Each row comes from the steps of one walk. Every step used is in the known rows, and no mark comes twice. Write the walk behind each row, first mark first.
Known rows:
q > t > f: [-29  -7 -19  10  -5 -35  12   5  -7  21 -23  22 -20  39 -29 -17  18  37
  19 -23 -19 -61  11  23 -40   0 -12   2  -5]
n > s > t: [ 16  13 -14  12  -6 -14  32 -16 -22  -6  40 -13   2  30 -34   0 -15 -26
  57  -6 -10  -2 -17  15   5  30 -28  -5  -6]
f > q > t > s > n: [ 27 -10 -34  30 -20 -10   8 -39 -13  14   1  40  -9  24 -26 -23 -17  24
  38 -13  39 -47  11   7   3  -7  28  32 -19]
s > n > f > q > t: [ 30  -3  10  38 -39  13  -6 -23   0  -8  -3  -3  -1  21  13  10 -15  30
  42 -21  20  16  19  26   3  -4  30  20   0]
z > q > f > n > s: [ 53  12   8  15  -2 -26  -6  13  10  -1  18 -45  11   3  -2 -25 -11  22
  56 -15  16  -9  12  47  31   2  11  30  -6]
z > q > t > s > n: [ 44 -12 -21  -3 -20   0  -1  11  -9  15   5  10   6  28  -4 -18  -6  39
  67   0  27 -46  13  25  -9  19   3  35 -13]
x > u > w > z > q: [ 16  -8  -7  -5  29   2 -37  26 -55  12 -20   5  18  14   7  16 -41 -16
  29 -18 -21 -37 -22  14 -16 -22 -50  17 -30]
s > n > f > q: [ 32   0  15  36 -26  18  -9 -28  11 -11   4 -15  -1  16  17  21 -13  21
  34 -20  20  33  19  24   9  -1  31  24  -8]
z > q > f > t > s: [ 13  14   6   5 -21 -46   3  27   2   9  -5 -44  17   4   1  22 -14  26
  38 -17  25 -46  14  20  13   2  -1  31 -10]
t > q: [ 29   3  -9   7  13  10   2   3   8  30  -2 -10 -28  -2  -6  17  15 -14
   9 -17  28 -36   3  -4  -8  -2  24  47  15]
f > t: [-47  11  13  -3   2 -46  12  13  -3  -7 -17 -20 -16  -5  -9  70   8   5
  -5 -18  29 -43  -5  -3 -31   8   5  -2 -19]
f > n > q > t > s: [ 26   0 -17  10  34  -6  -5 -56 -16 -43   0  35 -19  17   4 -13   0  48
  45 -42 -10 -13  -3  26 -27  20  27   8 -21]
n > s: [ 23  -7 -15  14  11  -9  16   2   3  -6  27 -16  -9  24 -11 -10  10 -10
  37   6  -4  19   5  12  19  12 -17  -3  -9]
q > t > s > n > f: [ 15 -29 -24  18 -37  -4   7 -23 -37   0 -22  41  -4  34  -6  -5 -23  52
  49 -27 -16 -43  19   6 -25   2   3  -1   4]
u > w > z > q: [  2 -28   6 -31  13   6  -7   6  -9  16  -6   1 -27  31  11  21  -5 -13
  49  -1   5 -33 -24  18  -9  16 -34  15 -18]
x > u: [ 12  13 -16  23  26  -4 -23  24 -49   6 -20   0  30   0  -1  15 -39  -7
  -1 -14 -20 -24   1   5 -20 -26 -25  10 -25]
t > f > n > s: [  5   3   8   7  66 -27 -20 -48  37  -8  24 -14 -28  31 -39 -11  23  21
  18 -53 -44  16  -6  38 -14   8   1  14 -37]
s > n > f > t: [  1  -2  33  19 -26   3  -9 -11   4 -22  -7 -26  -5  10  23  55 -11  32
  27 -29  12  22  10  19 -12   4  17   3  -5]
f > q > t: [ 10   6 -34  35 -23 -25  16 -13 -10  20  -6  26  -9  15 -28 -21   0   0
  24  -2  47 -54  13  15   3 -10  31  30 -10]
z > q > f > n: [ 43  16  11  12  -4 -24  -9  14   8   1   6 -39  11  -2   0 -14 -14  26
  45 -17  19 -20  13  45  19   2  17  34  -8]
s > n > q > f: [ 14   1  13  15  -3  24   8 -10   4 -41  -5  -6 -14  24  51  -6 -14  84
  45   0  21  17   9  20 -10  14 -16   3 -13]
z > q > t: [ 28   2 -20   2 -23 -15   8  38  -3  25  -2  -4   5  20  -7 -17  11  15
  51  10  35 -53  14  33  -9  18   7  32  -1]
w > z > q > f: [ -7   8  15   3 -16  -5  22  -6   3  10 -48 -20 -16  31   5  32 -19  14
  48  -5   7 -22  -3   8   4  15 -22  49  22]
t > f: [-32   5   0   4  39 -26  -1 -17  35  17  -2 -18 -20  34 -22  16  25  18
  -8 -31 -34 -12   7  19 -31  10 -14  18 -33]
z > q > t > s > n > f: [ 45  -8 -19   7 -36  -6  -4   7 -11  16   2   2  14  29   0  -5  -4  29
  68 -13  16 -36  20  27  -4  15  13  35  -4]
f > q: [ 15  14 -22  32   3 -15   9 -24  12  15   6   0  -7   8 -19   3   0 -19
   8   1  44 -19  13   9  13  -2  32  39 -26]
q > t: [-10 -11 -25  13 -28 -19  21  17 -29  12 -25  31 -12  21 -12 -15  -2  28
  28   1   8 -61  14  15 -31   2  -1  -7  10]
q > t > f > n > s: [ -3 -11 -13  11  13 -36  -1 -17  -4   2  -4  24 -25  36 -39 -34  18  41
  36 -39 -26 -42   2  37 -27  -1   0  -2  -7]
x > u > w > z > q > t: [ 14 -12 -13  -4  18  -4 -35  33 -66  14 -27  17  17  20   4   5 -41  -9
  37 -19 -20 -54 -22  16 -21 -25 -50  12 -21]
t > q > f > n: [ 41   6  10  24   7  -9  -8 -10  -1  14  -8 -20 -25 -17  -8  -5 -11  15
  19 -47  14 -37   3  13   9 -25  32  39  26]
u > x: [-41  10  -8  -3   6  23  30  11 -14  14  27  12 -41   4 -20   5   0 -14
 -19 -15   2 -12   7  -1  -3  15  24  -8 -36]

Which walk is each row?
[  2 -24 -38   9 -22 -18  18 -14 -40  10 -21  47  -8  29 -18 -10 -17  38
  37 -17 -14 -66  14  -2 -29   4  -3   0  -2]  q > t > s
[  9 -26  16 -23  13  -3 -13  -6 -12   3  -8  -3 -27  21   8   9 -19   3
  52 -17  -2 -32 -24  30   0   5 -26  12 -14]  u > w > z > q > f > n
[-40  15  22  21 -28 -63  17  22 -14  -9 -33 -37  -2  -9   4  35 -25  38
   1 -27   8 -49  12   8  -1 -22  -9 -10   4]  q > f > t
[ 25   7   2  23 -10 -11   6  13   0  27 -17 -27 -19  -9   1   2  -6  10
  12 -29  18 -47  10   2   9 -22  15  38  30]  t > q > f
[ 17  -1   7   5  12  38   6 -16   9 -40   4   4 -20  28  47   3   0  66
  43   9  27  25   3  17 -22  29  -9   9 -23]  s > n > q
[-23 -10  13  -9   7 -25   1 -25 -10 -17  -5  -1 -16   8  -6  68 -18  39
  17 -33  18 -33  -8 -13 -31  11   1   3 -33]  f > t > s > n
[-29  13 -34  10   9 -22  23  -4   0 -16 -21  19 -17  47  21  -9  40  51
  33 -16  -8 -37  11  16 -39  24 -18   8 -11]  n > q > t > f
[ -2  -9  -5  -6 -14   2  21 -20 -12  16 -46  18 -20  46  -8  28 -12  14
  63  -7   6 -41  -8   0 -16  25 -17  52  18]  w > z > q > t > s
[-24  12  11  -4   7 -37   3  14   3  11 -12 -23 -26 -13 -12  68  19  -6
  -2 -31  44 -58 -10 -10 -26  -2  21  26   2]  f > t > q
[  6  20  12   7 -24 -46   4  41   6  10  -8 -52  14  -1   6  19  -6  22
  34  -8  35 -43  14  27  12   1   1  28  -5]  z > q > f > t
[ 23  13  -3  10  49   2  -8 -49   5 -45   7   9 -22   7  12   2   9  29
  30 -30  -3  13  -5  31 -21  24  29  11 -27]  f > n > q
[-10   7  12   4  63 -24 -21 -47  36  -2   9  -9 -29  24 -34   5  18  25
   2 -55 -39   0  -4  35 -32   8  11  19 -39]  t > f > n
[ 51   4   5  26  10 -12  -9 -10   1  10   5 -24 -25 -12 -10 -16  -8  13
  29 -46  10 -27   2  15  21 -25  27  34  27]  t > q > f > n > s
[ 12   8 -27  53 -53 -34   5 -30 -13  15 -18  -4  20  21 -10  29  -2 -24
  27 -46 -10 -18  35  11  16 -14  46  29   9]  n > f > q > t > s
[ -4   6   9  -7   0   9  18 -11  10  12 -37  -9 -22  37  -1  41  -4  -3
  48   2  14 -15 -10   5  -9  29 -15  54  13]  w > z > q
[ 35   1 -13   0   6 -27  -7  13  12  16  17 -10  -2  32 -26 -32  25  23
  62 -17  10 -35   5  49  -3  15   5  35 -13]  z > q > t > f > n > s
[ 10  22 -11  54 -39 -28   3 -22   7  13 -11 -29  18  12  -1  43   6 -41
  11 -35  -2   8  33  16  22 -12  47  33   3]  n > f > q
[-31  23 -11  16  -4 -39  27  -7  -9 -37 -26 -16  -1  20  41  32   1  56
  25 -26   1 -32  15  -3 -10   8 -17   2 -12]  n > q > f > t > s
[ 26   5 -11  -1   3 -25 -10  12  12  19   5  -5  -1  27 -23 -23  20  26
  50 -20  13 -45   8  47 -15  14  12  38 -14]  z > q > t > f > n
[  9  33  -4   5 -14  -2  27 -24 -30  24  13  -1  -6  11 -38  29 -25 -33
  41 -31  12 -57 -25   3 -30  29   1  30  11]  s > t > q
[ 21   8 -11  11  32  -6  -2 -42 -10 -43  -2  27 -22  13   8 -15   8  43
  41 -34   0 -11  -4  34 -27  18  29   4 -15]  f > n > q > t
[-16   4  17  -3 -14 -19  20 -18  -2   5 -50 -16 -15  30   0  52 -22  19
  49 -20   4 -35  -7  -1  -1  13 -23  49  16]  w > z > q > f > t > s
[ 21  12  17  31  -7 -37   8 -27 -22 -25   8 -23   0   0 -17 -22 -44  31
  43 -42 -23  -9   0  35  21 -12  -1  -8   4]  q > f > n > s > t
[ 14   5 -16  -1  -8 -27   0  29  12  29   1  -9   2  33 -18 -17  25  22
  46  -7  15 -52  12  38 -15  16  -1  37 -11]  z > q > t > f
[ 38 -20 -10  23  -9  14  -7 -65  -5  -6   7  11   1  27   4  28 -33  30
  39 -38 -14  12  20  -5   2   7  18  25 -25]  t > s > n > f > q
[-17 -32   6 -27  16   6  -1  -7 -16   8 -15  12 -35  29   9  27 -11 -10
  33  -4  -8 -30 -24   9 -19  12 -38  -2 -16]  u > w > z
[-15 -23  19 -29  -1 -19  -6  14 -14   9 -15 -12 -24  23  11  33 -12  -1
  46 -13   9 -48 -25  17  -6   6 -37  10 -13]  u > w > z > q > f > t
[ -1   6  21  11  -5   9   8  -8   3 -46  -8 -11 -16  18  48  11 -11  86
  41  -7  28   7   4  17 -14  11 -13   1 -14]  s > n > q > f > t
[ 31 -28  -7   2  13  25  -1 -52  -9 -10   9  21 -11  28   3  16 -36  50
  36 -19  -9   2   8  -9 -16  19  -5  12 -35]  t > s > n
[  5  -5   0   6   7  23   5 -15   6 -31  -3  17 -24  42  33 -14  10  84
  49  -5  15   1   4  24 -33  23 -14   6 -19]  s > n > q > t > f
[  2  17 -10  10  11 -24  25 -25  -6   0  42 -18  -3  44 -43  -2  -2 -17
  51 -23 -30  -1 -19  19  -1  28 -36  -1 -16]  n > s > t > f
[ 21   8  14   3 -22 -31  -4  21   5   1   0 -41  12   6   8  15 -21  44
  46 -18  31 -34  13  25  12   3  -2  32 -13]  z > q > f > t > s > n
[-25  41  -5  13   3 -31  24 -49  -8  19  19  -4   1  36 -58  20 -17 -20
  29 -42 -12 -43 -22  20 -32  29 -10  27 -30]  s > t > f > q
[ 49  23   9  13 -11 -29  -1   5  -3  -2  24 -40  17   6 -13 -19 -23  14
  66 -22  13 -16   1  48  24  10   5  30  -5]  z > q > f > n > s > t
[ 17  36   8  14 -17 -15  20 -33 -36  12  10  -8  -4   1 -38  13 -43 -11
  45 -51   2 -57 -25  15 -17  13   7  26  17]  s > t > q > f > n
[-24  -2  21  17 -24 -48   9  -4 -17 -16 -25 -25   0  -1   6  34 -43  62
  16 -38  -1 -43  10   0   0 -19 -12  -7  -7]  q > f > t > s > n
[-34  20  13  29 -38 -49   4   2  -2  -3 -27 -44  12   2   7  91  11 -26
   1 -48 -12  -7  21   7  -8  -4  29   6   7]  n > f > t
[  0 -25  11 -25   1  -5  -5  10 -13  15 -13  -7 -23  26  13  15 -16  -1
  48  -6  -1 -38 -20  21   0   7 -38  12 -11]  u > w > z > q > f
